Each row was made from one path, in order. Every step used is in the known rows, and no mark comes twice. Write each row's path.
In the rows, 128 means zero.
Known rows:
c > k > p: [ 69 166 149 167 120 174 168 103 128 141 214 100  92 154  74 102 191 137
 100]
p > k > b > s > m: [107  87 193  88 137  77 152 155 127 137  73 158 181 106 132 121 114 104
 145]
c > s > f > k: [129 183  99 124 137 129 151 130 149 133 179 113 103 126 166 133 178 137
 130]
c > s > f > k > b: [146 174  92  99 140 115 132 180 160 139 111 121 101 100 149 143 172 110
 121]
s > p: [153 126 103 128  85 153 120 139  95 106 159 113 124 136 122 116 150 136
 120]
k > b > s: [102 113 168 145 132 129 102 155 158 147  66 125 150 112 139 104 136  92
 122]
m > k > c > s > p: [194 121  62 133 128 140  64  98 133 121 139 108  91 158  98 163  54 152
 133]
k > c > s > f: [ 95 175  82 134 139 102 105 102 163 137 108  87  82 140 135 141 151 146
 103]
f > k: [143 142 167 157 122 157 161 121 100 127 182 142 129 124 168  86 159 142
 127]
m > k: [130 140 171 140 135 185  87 122 113 132 177 115 139 144 129  73  78 136
 128]
c > s: [140 162 164 159 121 119  99 142 147 164 188 105  93 144 128 103 161 124
 102]
s > p > k > b: [163 122  90  84 105 147 162 190  98 108  98 142 135 102  80 130 131 104
 114]
s > p > k > c: [148 114  72 122 115 140 178 101  87  96 116 139 121 131  92 138 114 153
 117]
c > k > b: [ 95 137 182 112 123 164 160 179 142 154 111 114 103 130  76  74 173 125
  99]
p > k > c > s: [129 150 133 156 149 103 158 103 139 156 141 128  89 137  98 125 123 140
 100]
f > s > p > k: [105 133 116 137 112 154 166 187  73 107 184 162 124 130  78 166 144 121
 107]
b > s > p > k > c: [124  89  74 140 129 136 182  70 121 100  81 143 149 134 102 159  97 141
 145]
f > k > b > s > m: [140  78 187 106 129  74 132 143 125 133  84 166 172 106 186 127 132 119
 162]
b > s > m > k: [117  83 203 116 137 119  78  91 125 128 145 132 187 153 163 111  54 139
 172]
k > p: [ 99 168 132 182 116 146 108 109 111 130 202 108 112 134 126 113 169 116
  98]
f > s > p > k > b: [117 124 110 110 112 140 144 239  85 111 116 167 120 105  64 178 139  93
  97]
f > k > b > s > p: [175  88  88 122 114 142 143 148 128 106  79 154 152 105 146 157 134 108
 158]
p > k > c > s > m: [137 121 163 115 138  42 146 104 117 149 141 140 106 141 119 139 117 156
 120]

Write each row's path:
[175 127  68 148 106 100  94 109 131 126 127 108  75 150 107 164 131 147
 111]
k > c > s > p
[ 51 146 119 133 136 149 132 103 161 117 107 100 160 132 158 115 154 123
 138]
b > s > f
[117  91 110 102 108 164 161 154 158 123  72 118 131 133  66 137 150 117
 139]
c > k > b > s > p
[164 141 131 176 145 103 137  88 135 151 152 135  79 137 153 131 141 154
 117]
f > k > c > s
[122 104 164 131 152 167  69 143 160 144  78 127 162 122 127 105  57  97
 143]
m > k > b > s
[118 201  56 152 137 125 142 104 147 126 214 106  90 123 149 171 189 122
 121]
c > s > f > k > p
[133 106 160 147 143 137 144 142 145 141  85 153 152 103 167 113 137 104
 142]
f > k > b > s
[101 114 163 128 149 140 164 155 148 146  73 146 162 102 110 108 121  89
 125]
p > k > b > s
[151 148 145 134 128  89  45 104 127 145 234 111 112 154 126 155  85 128
 133]
c > s > m > k > p
[124 132 159 127 123 120  65  97  92 119 210 120 144 144 138 126  82 135
 138]
s > m > k > p
[182 143  92 132  91 123  99 149 130 132 180 106  93 145 110 144 153 128
 116]
c > s > p
[151 105 194  74 125 109  54 174 105 133 108 133 155 122 139  96  65 123
 137]
s > m > k > b
[ 77 126  86 148 159 135 171  51 150 103  72 132 146 126 185 144 135 153
 153]
b > s > f > k > c
[ 99 153  85 131 144 139 166  83 114 102 104 125 118 123 176 122 151 165
 129]
s > f > k > c
[145  92  96 119 103 133 100 161 141 112  60 126 149 114 120 146 129  97
 137]
k > b > s > p
[ 92 177  77 118 156 110 167 104 154 132 115 106  97 130 107 145 135 143
 106]
p > k > c > s > f
[144 132 162 114 137 173  67 174 125 140 111 120 135 118 118  83  71 110
 117]
m > k > b
[206 121  57 150 115 109 138  95 119 118 146 137  79 138 133 174 133 159
 131]
f > k > c > s > p
[ 60 142 105  89 155 146 175 154 163 121  47 126 170  95 118 129 136  93
 133]
p > k > b > s > f
[130 160 125 186 123 150 152  94  98 123 219 136 113 123 155 121 171 126
 118]
f > k > p
[171 114 161 133 131  40 125  90 113 144 152 149  96 141 174 145 133 168
 137]
f > k > c > s > m
[114 161 102  92 133 147 151 172 126 113  90 129 134  91 164 112 167 117
 123]
s > f > k > b
[132 102  97 126 118 158 186 108 119 105 137 140 166 129 102 143 121 124
 150]
b > s > p > k
[162  86  90 105 123 172  69 147 144 109  71 128 164 122 108 147  50 101
 157]
m > k > b > s > p
[ 80  85 214  89 126  97 150 149 155 151  77 129 150 137 109 109 150 128
 144]
c > k > b > s > m
[ 97  93 204 129 118  82 109 105 125 133 132 133 171 142 173 109 133 135
 151]
b > s > m
[131  98 177 115 136 102  71  84  93 123 122 129 139 153 150 106  49 170
 142]
s > m > k > c
